Each row was made from one walk, in order. Every step used is in the known rows, and no mark comes twice. Write each row's walk.
Known rows:
S > M > Y > V > H > J: [ 3.37 -0.05  1.56  0.91 -0.25  0.04 -0.44 -0.62  1.35  3.79  0.16  0.14
 -0.67  6.54 -2.79 -2.40  3.21 -2.67 -1.64 -0.51 -1.73  1.99 -0.89]
V > N: [ 0.77 -0.14  0.23 -0.59 -3.17 -1.76  0.87  2.20 -0.10  2.20  0.35  2.49
  1.79  3.46 -1.62  0.52  0.60 -1.01  1.15 -1.10 -0.18 -0.99  0.08]
H > J > N: [ 3.39 -3.50  3.85  1.51 -0.60  1.08 -1.23 -0.45  1.75  2.86 -0.47 -1.14
 -0.36  3.36 -2.12 -3.08  3.49 -0.10 -0.52  2.46 -0.97  1.24 -2.44]
J > H: [ 3.25 -2.10  3.05 -0.09 -0.95  0.71  0.06 -0.50  1.67  4.05 -1.17  0.08
  1.19  3.91 -1.68 -1.27  1.16 -0.78  1.10  1.11 -2.18  2.87 -1.93]
Y > M > S > V > N > J: [ 5.88 -1.44  0.47  0.86 -2.28 -0.80 -0.25  0.23  0.98 -0.72 -0.67  2.83
  0.09  5.52 -3.61 -1.96  2.59 -1.16  0.26 -0.05 -0.22  2.53  0.90]
J > N > V > X: [-0.50 -1.77  2.64 -2.59 -1.06  1.32 -0.48 -1.23  0.22 -0.48 -0.99 -1.49
 -0.07  5.04  1.20 -1.84  1.57 -0.60  0.78  1.85 -0.15  0.98 -1.31]
S > V > Y: [ 3.69 -0.40  0.26 -1.33  1.60  1.71  2.26 -1.43 -1.24  2.43  1.20  0.83
 -1.25  6.45 -1.17 -0.08  1.97 -1.11  0.61  0.22  1.05  4.35  0.52]
X > M > S > V > H > J: [ 5.21 -1.88  1.09  1.57  0.06  0.17 -2.51  0.03  0.35  1.97 -1.12  1.51
 -1.14  6.69 -3.10 -1.87  4.92 -3.25 -1.13 -0.31 -1.14  2.48  0.06]
S > M: [ 2.42 -0.93  1.43  0.74 -0.33  0.34  1.16 -1.62 -1.33  0.57 -0.66  0.11
 -0.78  4.39 -1.48  0.87  1.56 -1.11 -0.78 -1.25  3.05  2.28  0.20]
S > V: [ 4.19 -2.53  0.65 -1.06  1.68 -0.20 -0.55  0.15 -0.93 -0.21 -0.31  1.11
 -0.57  4.92 -2.07  0.67  1.95 -0.01  0.93 -0.99  0.67  2.42  1.09]
X > M > S > V: [ 6.90 -2.16 -0.65  0.24  0.69 -0.17 -0.14 -0.43 -0.71 -1.82 -0.99  1.09
 -2.02  5.52 -2.92  0.21  4.00 -2.54 -0.76 -3.05  0.65  4.23  2.97]
Y > M > S: [ 3.65 -1.06 -1.42 -0.87 -1.62 -0.83  2.71  0.99  1.04 -0.45 -0.31 -1.43
 -1.68  5.05 -1.85 -0.55  3.10 -3.96 -1.02 -3.23 -1.41  2.70  2.00]
Y > M > S > V > H: [ 3.70 -1.61 -0.89 -1.82  0.40 -1.45 -2.33  1.74 -0.99 -1.36  0.55  2.40
 -1.00  7.37 -2.07  0.13  3.57 -1.81 -1.10 -2.78  0.78  2.70  2.60]
H > J > N > V > X > M: [ 3.20 -2.78  2.29  0.96 -2.31  1.60  0.41 -1.36  0.53  1.14 -2.53 -1.41
 -0.65  5.03 -1.15 -2.42  2.98 -3.53 -0.70  1.87 -0.58  1.21 -0.17]
S > V > X > M > Y: [ 5.08 -2.94  0.49  0.30 -0.55  1.59  1.86 -2.47  1.31  2.70 -2.14 -1.85
 -1.16  5.62 -3.64  0.33  2.73 -2.05 -2.37 -1.11  0.14  2.57  2.49]
S > M > Y: [ 3.48 -1.41  0.94  0.25 -0.43  0.57  2.13 -2.53  0.86  3.27 -1.30 -1.21
 -0.33  4.11 -3.12  1.44  2.00 -0.26 -1.96 -1.66  2.00  2.65  1.61]
V > H > J: [ 2.16 -1.19  1.92  0.69 -0.46 -0.01 -2.54  0.93  0.64  3.64 -0.62  0.89
  0.19  5.37 -2.42 -2.03  2.99 -1.76 -0.15  1.08 -1.76  0.16 -1.66]
J > N > V > X > M > S: [ 4.34 -1.12  0.15  0.09 -2.25  0.76  0.62 -0.87  0.43 -1.61 -1.47 -0.99
 -1.87  4.82 -1.40 -1.77  4.09 -3.87 -1.59 -1.92 -0.19  3.32  1.73]
M > S > V > H: [ 3.56 -1.06 -0.55 -1.87  0.66 -1.18 -3.45  1.59 -1.44 -1.33  0.61  2.99
 -0.82  6.70 -2.05  0.12  3.36 -0.95 -0.81 -2.71  1.19  2.60  2.28]
X > M > S > V > Y: [ 5.49 -0.21 -0.70 -0.38  0.83  1.77  2.75 -1.88 -1.13  1.33  0.76  0.81
 -2.28  6.89 -1.60 -0.42  3.29 -2.86 -0.49 -1.30  1.02  5.73  1.78]
X > M > Y > V: [ 4.20  0.73 -0.23 -0.62 -1.01 -0.38  4.03  0.02  2.20  2.93  0.96 -2.16
 -0.67  4.38 -3.13 -2.06  0.57 -2.53 -1.52 -2.78 -2.59  1.82  1.67]
Y > V > N > J: [ 3.86  0.72  1.23  0.28 -2.68 -0.81  0.12  0.91  1.39  0.73  0.51  2.18
  1.07  4.17 -3.23 -3.30  0.47 -0.55  0.74  0.42 -1.45  0.79 -0.60]
J > N > V: [ 0.37 -1.12  2.79 -2.35 -2.12 -1.48 -1.07  1.44  0.60  0.91 -1.24  0.15
  2.31  0.96  0.55 -1.67  1.53  1.33  2.43  2.68  0.26 -0.20 -1.01]
M > S > V > N: [ 3.65 -0.60 -0.93 -0.44 -1.76 -1.68  0.45  1.13 -0.47 -0.35  0.38  3.47
  0.28  5.27 -2.05  1.00  2.79 -1.71  0.38 -3.20  0.58  2.07  1.88]

Write each row's walk:
[ 3.46 -2.34 -0.60 -1.24 -0.05  0.38  4.91 -0.33  0.29  2.50  0.55 -1.17
 -1.51  7.40 -1.21 -0.16  2.14 -3.55 -0.08 -0.22 -0.59  3.33  1.29] => S > V > Y > M
[ 3.36 -1.25  0.66  0.23 -1.41  1.61  2.43 -0.94  0.23  0.43 -0.53 -1.94
 -1.78  6.24 -1.78 -2.16  1.33 -4.57 -1.62 -1.08 -1.34  1.51  0.87] => Y > V > X > M
[ 1.26 -0.87 -0.23 -2.27 -1.80 -0.47  5.19  0.65  0.72  3.21 -0.11 -1.40
  0.07  5.57  0.04 -0.76  1.41 -3.27  1.11  1.13 -1.00  1.55  0.50] => N > V > Y > M
[-0.68  0.43  0.87 -3.37 -1.62 -2.36 -3.16  3.20 -0.97  0.78 -0.31  2.61
  2.30  3.75 -0.10 -0.53  1.32  0.30  1.54  0.65  0.55 -0.90  0.44] => N > V > H
[ 2.03 -1.89  0.87 -1.03 -1.77  0.05  4.69 -0.13  1.55  3.74 -0.26 -1.80
 -0.22  5.86 -0.21 -1.86  2.64 -3.37  0.47  2.10 -1.43  2.04 -0.40] => H > J > N > V > Y > M
[ 6.59 -1.10  0.83  1.62 -2.38 -0.44 -1.14 -0.11  0.53 -0.72 -1.21  3.33
  0.18  4.84 -4.24 -2.07  2.67 -1.03  0.00  0.10  0.39  2.52  1.08] => X > M > S > V > N > J
[ 3.36 -2.70 -0.05 -1.59  1.11  1.93  1.07 -2.21 -0.30 -2.33 -0.36 -1.43
 -3.05  8.85 -0.74 -0.37  3.13 -3.39 -1.29 -2.29 -0.28  4.40  1.25] => Y > M > S > V > X
[ 5.85 -2.58 -1.07 -0.85  0.85 -0.65  1.14 -0.04 -0.08 -1.80 -0.34  0.33
 -2.10  6.40 -2.33  0.37  3.72 -2.59 -0.51 -3.24 -0.03  4.29  2.74] => Y > M > S > V
[ 1.84  1.06 -0.04 -1.92 -0.43 -1.25 -0.31  0.92  0.24  1.42  1.83  0.82
 -0.26  6.46 -2.15 -1.11  1.43 -1.27 -1.95 -2.92  0.01  1.71  1.48] => S > M > Y > V > H
[ 1.34 -0.57  2.15 -0.25 -1.18 -0.79 -2.67  1.33  0.63  3.46 -1.24  1.32
  1.22  4.55 -1.32 -2.23  3.01 -1.48  1.03  2.07 -1.64 -0.11 -1.72] => N > V > H > J
[ 0.40  1.73  0.79 -2.73 -0.97  0.39  2.64 -0.13 -0.65  3.53  0.29  0.42
  0.96  3.88  0.77 -0.91  0.89 -0.81  2.33  2.10  0.35  2.03 -0.61] => N > V > Y
[ 4.60 -0.92 -0.60  0.45 -1.65  1.05  1.13 -0.87  0.06 -1.21 -1.17 -1.08
 -2.46  5.54 -2.06 -1.16  3.52 -4.65 -2.05 -2.94 -0.55  3.28  2.04] => V > X > M > S
[ 3.20  0.22 -1.54 -1.69 -1.88 -0.46  3.92  0.36  0.75  0.55  0.00 -1.08
 -1.38  5.54 -0.69 -0.89  3.29 -4.24 -0.34 -2.12 -1.03  3.74  1.84] => N > V > Y > M > S
[ 5.19 -2.24  3.86  0.94 -1.28  1.23 -1.23 -1.30  2.32  3.37 -1.86  0.81
  1.26  4.11 -2.98 -3.04  1.42 -0.08  1.08  2.85 -2.15  3.69 -2.47] => N > J > H
[ 2.97 -3.31  3.59  1.11 -0.71  0.55 -2.79  0.20  1.31  2.56 -0.10 -0.05
 -0.19  4.31 -2.17 -3.13  3.79  0.01 -1.11  2.16 -0.65  1.04 -2.01] => V > H > J > N
[ 3.97 -3.76  3.47  1.06  0.17  0.62 -3.12 -0.21  1.03  1.90 -0.12  0.50
 -0.61  4.96 -2.32 -2.84  4.37  0.10 -1.07  1.87 -0.22  1.89 -1.54] => S > V > H > J > N
[ 4.77  0.69  1.16  1.04 -2.65 -0.47  0.96 -0.67  1.57  1.09  0.08  1.92
  0.59  4.64 -3.76 -2.69  1.12 -0.52 -0.46 -0.20 -0.22  2.10  0.06] => S > M > Y > V > N > J
[ 5.48 -1.06  2.92  0.99 -2.47  0.44  0.54 -1.36  3.37  4.21 -0.91  1.43
  1.57  4.82 -3.42 -3.11  1.46 -0.75  0.37  1.29 -2.75  3.87 -1.67] => M > Y > V > N > J > H
[ 4.31  0.62  1.06  0.35 -2.69 -0.67  0.68  0.26  1.97  1.51  0.25  1.80
  1.02  4.23 -3.79 -3.04  0.71 -0.30  0.16  0.20 -1.43  1.16 -0.11] => M > Y > V > N > J
[ 3.44 -1.98  0.77 -0.46 -1.81  1.02  2.03 -1.86  1.52  3.36 -2.54 -1.99
 -0.04  4.32 -2.64 -0.05  2.07 -1.87 -1.46 -0.21 -0.24  1.40  1.93] => N > V > X > M > Y
[ 3.45  1.20  0.13 -0.90 -0.25 -0.28  4.07 -1.12  1.61  2.25  1.50 -1.89
 -0.97  4.97 -2.43 -1.22  0.67 -1.80 -1.66 -3.31 -1.10  2.93  1.15] => S > M > Y > V
[ 3.17 -2.38  1.10  0.72 -1.54  1.89  1.07 -1.01 -0.33  0.81 -1.68 -1.38
 -1.37  5.57 -1.89 -1.09  1.81 -3.79 -1.33  0.00 -0.26  0.99  0.71] => V > X > M
[ 6.54 -1.84  2.72  1.27 -1.93  0.48 -1.09 -1.37  2.18  2.05 -1.54  2.63
  1.00  5.31 -3.20 -2.47  2.65 -1.00  0.66  0.94 -1.64  4.91 -1.19] => M > S > V > N > J > H
[ 2.17 -2.73  1.10 -1.77  1.80  2.26 -0.20 -2.10 -0.86 -1.12 -0.35 -0.84
 -2.07  7.75 -0.65 -0.29  1.88 -1.51 -0.34 -0.72  0.14  3.04  0.10] => S > V > X
[ 3.12 -2.14  0.25 -1.63  1.44  2.17 -0.11 -2.34 -0.68 -2.33 -0.30 -0.85
 -2.85  8.16 -0.76 -0.35  2.86 -2.48 -0.97 -2.22  0.09  4.24  0.90] => M > S > V > X
[ 3.80 -0.23 -1.72 -0.93 -1.30  0.01  3.99  0.08  0.81  0.62  0.39 -1.38
 -2.11  6.21 -1.42 -0.82  3.36 -4.47 -1.15 -2.79 -1.25  4.07  1.89] => V > Y > M > S
[ 2.72 -1.11 -0.04 -0.62 -1.60 -1.63  0.29  1.41 -0.68  0.82  0.35  3.49
  1.00  4.83 -1.85  1.07  1.73 -0.74  1.13 -1.77  0.65  0.71  1.08] => S > V > N
[ 5.13 -0.57 -0.77  0.76 -1.94 -0.14  1.02  0.42  0.13 -0.47 -1.15 -0.29
 -1.57  3.85 -2.77 -0.92  3.39 -3.94 -1.35 -2.95 -0.46  2.71  2.35] => X > M > S
[ 3.59 -2.00  1.75  0.71  0.67  0.04 -2.89  0.41  0.22  2.74 -0.71  1.57
 -0.35  6.36 -2.58 -1.64  3.75 -1.72 -0.21  0.71 -1.19  1.51 -0.99] => S > V > H > J
[ 5.00 -0.84  3.07  0.92 -2.41  0.31  0.08 -0.75  2.72  3.38 -0.70  1.82
  1.63  4.84 -2.90 -3.40  1.16 -0.91  0.97  1.51 -2.67  3.47 -2.24] => Y > V > N > J > H
[ 4.76 -0.01 -0.92  0.17 -1.61  0.95  2.01 -0.73  0.42 -1.44 -0.32 -1.44
 -2.76  6.02 -2.03 -1.89  3.17 -5.02 -2.21 -3.73 -1.25  3.63  2.08] => Y > V > X > M > S
[ 2.01 -1.66 -0.40 -1.33 -1.09  0.38  5.27  0.26  0.67  3.39  0.57 -1.89
 -0.98  6.37 -0.97 -0.57  1.44 -3.59 -0.07  0.30 -1.17  2.03  0.65] => V > Y > M
[ 3.56 -2.55  3.17  0.81 -0.50  0.48 -1.57 -0.44  2.34  3.11  0.52 -0.80
 -0.50  4.88 -2.61 -3.60  3.85 -0.25 -1.87  1.12 -1.35  1.79 -1.50] => M > Y > V > H > J > N
[ 4.02 -2.52  0.55  0.20 -1.36  1.61  2.17 -2.15  1.52  3.48 -2.13 -2.29
 -0.74  4.94 -3.42  0.02  2.15 -2.11 -2.31 -0.86 -0.37  1.81  2.00] => V > X > M > Y
[ 2.18  1.42 -0.46 -0.49 -2.91 -1.71  3.63  0.40  1.17  2.41  1.60  1.33
  0.73  4.97 -2.21 -0.30  0.80 -2.05 -0.72 -3.42 -0.58  1.09  1.10] => S > M > Y > V > N
[ 4.44 -2.17  0.82  0.83  0.10 -0.25 -1.63  0.29  0.82  1.97 -0.69  0.93
 -1.18  7.31 -2.69 -1.77  4.73 -3.23 -0.93 -0.40 -1.65  2.44 -0.07] => Y > M > S > V > H > J
